What can hang from each mark
K642: K176 K323 K874
K376: K323 K874
K323: K376 K642 K839
K588: K92 K874
K235: K92 K874
K874: K235 K588 K642 K839
K176: K376 K839
K92: K235
K839: K176 K323 K874

Every row comes from one small tree of marks. The marks that hang from a mark follow it in brackets, in the order of their numbers. Every link used is in the known rows. Which tree was each row made from?
In the rows, zero is written as 128.
Known rows
K588(K874(K642 K839(K323))): [137 135  98 112 118 118 130 141 141 121 107 106 216 137 134  96 105 109
 148 107 136 112 128 163 135 142 132 131 121 139 118 155 128]
K588(K874): [ 92 126  82 131 114 190 117 152 136 213 130  77  91 134 121 108 104 103
 139 128 126 115 131 126 121  36 127 118 127 126 119 155 114]
K874(K235 K588 K839(K176(K376) K323(K642))): [162 138 192 123 144  86 136 133 132  72 134 187 170 126 140 153 134 154
 153 119 144 109 125 126 120 196 158 147 135 126 162  83 144]
K839(K176 K323(K376) K874(K588)): [134 110  85 122 113 210 128  49 158 166 162 215 148 139 133 146 169 126
 134 142 132  70 105 116 165 149 141 132 141 119 117 137 140]
K176(K839(K323)): [ 88 123 115 129 119  77 131 121 134  94 149 143 205 125 121 139 103  99
 139 158 104 120 142  98 138 113 134 149 147  91 131 137 135]
K588(K92 K874(K235 K839)): [124 131 143 151 132  89 135 139 128 150 113  83  64 128 130  97 119 130
 141  97 160 115 132 133 112  84 125 129 109 206 155 130 116]
K176(K839(K874(K588))): [112 117  87 133 115  66 116 112 120  87 147 117 162 114 126 115 128 114
 106 126 116 127 149 122 133  38 107 101 138  98  95 122 133]
K323(K376 K642 K839(K176)): [134 127 141 117 150  97 142 103 132 146 126 172 122 137 103 178 125  97
 144 170 116  23 116  83 108  82 151 164 142 105 147 168 124]
K839(K874(K642(K176 K323))): [134 118 107  96 125 158 116 101 120 147 124 142 116 132 133 128 138  92
  88 119 157 115 109 140 143 105 132 118 128 116 109 103 119]
K874(K588): [120 122  94 133 111 193 115 169 130 134 137  82  77 127 130 135 109 137
 109 143 115 160 127  87 118  68 120 124 139 101 121 112 123]
K235(K92 K874(K642 K839(K176 K323))): [152 143 136 137 121 116 137  88 150  57 137 190 220 145 134 123 112 131
 168 151 113 127 100 178 141 238 143 139 134 140 121 155 131]
K235(K92 K874(K588 K839)): [142 136 131 152 106  90 128 149 131  59 152  87 141 130 125 113 117 162
 146 137 103 179 117 139 138 194 123 112 132 140 114 138 123]
K642(K176(K839) K874): [ 83 114 135 133 119  54 104  99  99 118 157 138 140 138 128 146 146  91
 125 102 122 116 128 120 126  84 152  98 132  85 107 114 126]
K92(K235(K874(K642 K839))): [131 129 188 134 142  57 124 125 135  55 115 112 164 136 127 100  99 109
 131 161 116 136 132 146 152  75 113 101 120  83 115 146 122]
K588(K92(K235) K874): [ 78 124 150 148 130 185 129 109 138 204 116  89  11 131 115 113 118 127
 130 152 135 143 128 111 137  59 123 117 105 172 128 167 113]
K839(K874(K235 K588(K92))): [144 123 118 142 131 167 128 121 131 152 125 115   4 119 134 106 142 139
  98 116 156 124 136 116 132  58 109 110 122 181 130 108 125]
K376(K323 K874(K588 K642)): [148 130  84 117 125 246 119 173 143 180 100 112 159 122 136 120 118 132
 122 125 133 135 134 150 130 135 100 132 122 102  98 152 150]
K235(K92 K874(K588 K642 K839)): [168 140 119 138 117  93 132 153 130  28 123  91 167 129 132 108 113 162
 131 125 104 185 119 164 128 197 114 107 127 134 110 133 124]
K874(K235 K642(K176) K839(K323(K376))): [158 117 174 107 151  50 148 133 121  37 110 168 186 131 147 159 136 106
 125 101 157  87 116 123 128 180 140 142 130 121 184  81 126]
K588(K92 K874(K642(K323))): [125 129  83 116 121 197 134 125 139 203  97  76  72 133 121 104 126 132
 111 112 148 147 115 138 116 132 130 143 110 182 127 143 115]
K874(K235(K92) K839): [122 138 178 141 142  57 138 173 124  76 125 105 103 118 125 126  97 120
 149 129 135 127 133 105 116 112 124 131 135 164 167 111 110]
K235(K92): [ 89 136 118 134 122 181 133 160 132 160 137 104  66 125 115 142  98 121
 137 169 108 153 123  90 124 109 127 138 142 147 141 147 109]
K235(K92 K874(K588 K642 K839(K176))): [170 137 120 146 117 120 123 112 134  30 132 142 175 137 139 123 118 159
 144 129 110 165 102 173 116 192 124 108 130 127 108 125 128]
K235(K92 K874(K642(K323(K376)) K839(K176))): [156 129 138 122 128  80 141  88 144  74 137 159 208 140 121 133 138 134
 151 134 118 120  91 157 138 233 142 137 133 129 137 134 117]
K642(K323 K874(K235 K588(K92))): [139 120 149 131 126 153 122 124 135 170 126  80  16 130 121 106 160 150
 108  85 153 144 124  98 142 161 149 118 116 162 128  92 123]
K176(K376(K323)): [ 84 129 138 116 125 160 133 141 124 212 135 130 180 129 123 158 130 118
 145 165  95 151 141  78 123 131 128 163 143 106 161 139 131]
K874(K588(K92) K642 K839): [168 133 112 132 118 106 132 152 121  47 100  86 126 127 143 120 119 163
  98 117 136 181 122 119 102 139 113 136 120 166 128 107 129]
K235(K92 K874): [106 137 119 147 118 161 132 139 139 150 152 108  89 136 114 120 107 127
 148 169  97 149 120 130 141 139 126 122 137 132 124 162 113]
K376(K874(K235 K588 K642(K323))): [163 124 101 111 142 198 121 189 136 144 101  90  65 116 135  99 117 136
  94  87 168 123 135 155 122  92 109 119 118 105 123  87 125]

Write each row's tree
[165 132 132 127 152 173 139 168 131 116  78 116 133 106 124 131 113 136
 134 110 130 113 143 141 109 180  97 136 117 140 132 151 142]  K376(K323(K839) K874(K235(K92) K588 K642))
[139 145 185 134 162  95 130 103 128 145 114 171  67 133 105 143 122 101
 164 131 132  37 126 124 111 112 164 127 128 145 126 166 123]  K323(K642(K874(K235(K92))) K839(K176))
[149 145 131 134 125  73 138 145 131  60 122 108 176 135 126 105 104 130
 145 141 108 153 121 166 130 171 120 121 130 141 121 152 117]  K235(K92 K874(K642 K839))
[120 133  75 129 124 203 133 133 134 196  95  84  61 134 128 106 118 128
 117 120 138 140 126 145 104  77 118 131 110 184 126 158 116]  K588(K92 K874(K642))
[168 134 163 133 156 181 123 140 140 166 103 171 118 118 121 148 117 121
 154 127 149  44 129 137 113 138 129 146 121 114 119 157 157]  K376(K323(K642 K839(K176)) K874(K235 K588))
[ 92 141 153 105 135  24 141 117 119 151 146 158 223 129 111 139 149 116
 149 136  99 110 160 126 146 170 164 147 139  98 126 152 141]  K176(K376 K839(K323(K642(K874))))
[114 108 150 109 112  77 111  90  90 139 151 109 124 139 120 161 182 139
 104  83 122 154 116  85 124 210 171 126 125  96 127  80 123]  K642(K176(K376) K323(K839) K874(K588))
[126 132 109 150 109 180 127 147 138 118 151  91  77 131 120 123 118 158
 136 153  95 182 118 128 136 165 122 110 135 127 111 142 120]  K235(K92 K874(K588))
[126 122  99 104 127 198 112 156 121 181 122 125  89 132 134 129 121 106
  96 113 165 116 110 155 126 114 130 136 121  98 114 107 121]  K376(K874(K642(K176 K323)))
[111 124 202 119 134  28 126 108 103 126 152 168 163 143 142 142 169 116
 146  80 147 112 130 126 143 194 173 125 126 128 161  83 128]  K642(K176(K376) K874(K235 K839(K323)))
[103 110 124 137 110  74  99 108  98  87 157 120 133 132 134 149 156 122
 112  86 118 149 127 117 124 111 149  83 130  78  95  94 133]  K642(K176(K839) K874(K588))
[102 127  88 123 118 185 120 175 117 211 148 103  88 125 130 125 138 151
 113 128 123 153 147 126 119  77 117 134 130 104 129 114 125]  K176(K376(K874(K588)))
[101 115 142 147 128  61 125  81 122  79 136 126 102 111 121 119 138 131
 100 146 121 150 147 109 147  55 105 100 122 131 102 130 134]  K176(K839(K874(K588(K92(K235)))))
[104 128 110 121 119 209 124 163 126 232 138 119 153 123 129 139 144 149
 132 135 116 156 144 118 130 147 116 148 129 105 130 138 143]  K176(K376(K323 K874(K588)))
[103 128 137 132 139  52 144  98 134  91 142 169 165 110 119 120 123 100
 141 135 124  96 150 131 155 131 124 124 139 144 132 138 132]  K176(K839(K323 K874(K235(K92))))
[111 130 203 154 126  87 138  87 147 100 140 138 108 142 122 112 121 135
 143 180 127 143 119 115 173 176 134 144 116 159 132 163 131]  K588(K92(K235(K874(K839(K323)))))
[142 125 124 128 134 178 127 100 133 120 101 119  46 121 132 106 139 140
  83 144 140 154 132 132 145  69 101 100 112 154 102 133 127]  K839(K874(K588(K92(K235)) K642))
[113 124 102 127 115 211 117  50 156 189 160 226 145 144 133 127 132  92
 145 162 139  63 108 133 161 106 145 142 141 127 106 152 136]  K839(K176 K323 K874)
[153 136 155 113 146 173 135  85 142 167 140 227 115 126 135 142 160 137
 139 131 150  77 129 148 145 160 155 132 134 132 134 109 146]  K839(K176(K376) K323(K642) K874(K235 K588))
[131 118  82 138 112 214 102  78 139 161 153 173  92 134 138 127 136 119
 119 137 135 104 111 129 130  40 124 106 137 114  94 119 130]  K839(K176 K874(K588))
[121 139 109 108 132  89 130 172 111 157 122 119 177 130 136 109 125 127
 122 119 134 127 149 159 113  81 115 143 126 112 137 124 122]  K176(K376(K874(K642 K839)))
[157 132 120 127 147 181 138 186 127  73  90  92  53 110 135 134 106 150
 108 115 126 171 135 122  97 114 106 107 130 138 151  89 115]  K874(K235(K92) K588 K642)
[143 137 125 118 125 136 138 150 120 159 107 123 194 123 140 128 152 170
 123 114 132 171 139 146 117 203 110 160 114 154 136 133 147]  K176(K376(K323 K874(K588(K92) K642 K839)))
[115 135 144 142 135  89 134 164 128 128 119  82 104 120 123 104 104 120
 162  99 141 118 134 141 118 101 126 111 122 177 149 135 110]  K588(K874(K235(K92) K839))
[ 96 130 129 124 144 146 130 176 117 223 137 122  67 123 129 118 127 121
 125 124 141 108 157 132 116  33 117 137 129 113 160 110 117]  K176(K376(K874(K235)))
[164 127 116 134 144 184 137 166 126  93  85  94  23 119 142 126 119 155
  90 111 146 162 134 114  91  86 106 124 119 158 155  84 122]  K874(K235 K588(K92) K642)
[137 116 125 127 122  89 123 109 105  60 134 141 244 128 143 159 150 143
 117 117  93 187 129 152 114 195 121 111 130  59 123  99 147]  K235(K874(K588 K642(K176(K376(K323) K839))))
[137 116  95 140 118 140 108  64 126 117 142 165 121 133 126 134 127 110
 120 139 125  77 118 108 114  44 124 123 136 115 101 136 130]  K323(K839(K176 K874(K588)))
[128 130 116 122 131  92 154 132 140 133 135 147 138 117 112 144 149 149
 126 140 130  95 139 125 149 194 139 159 127 137 123 163 149]  K176(K839(K323(K376(K874(K588(K92))) K642)))
[174 136 148 128 144  81 139 188 120   5  92  90 122 110 140 123 105 154
 119  99 134 169 133 132 100 145 109 110 127 152 152  84 119]  K874(K235(K92) K588 K642 K839)
[119 134 136 130 120 134 119 160 140 185 130 125 202 129 127 113 110 106
 157 137 140  97 132 136 147 135 117 153 127 124 113 171 145]  K376(K323 K874(K839))
[ 95 115 151 116 126 105 124  81  98 171 142 171 176 131 127 176 155  99
 126 142 117 115 126  92 123 149 137 149 134 116 146 129 134]  K642(K176(K376(K323(K839(K874)))))
[ 99 125 136 114 130 101 135  97 116 191 129 147 206 125 115 145 141 103
 139 157  99 108 149  88 131 123 123 161 137 123 144 160 135]  K176(K376(K323(K839(K874))))
[139 113 118 115 119  66 120 111 103  48 144 119 201 128 137 146 153 149
  96 102 109 193 120 151 118 193 133 112 129  56 122  68 131]  K235(K874(K588 K642(K176(K376 K839) K323)))
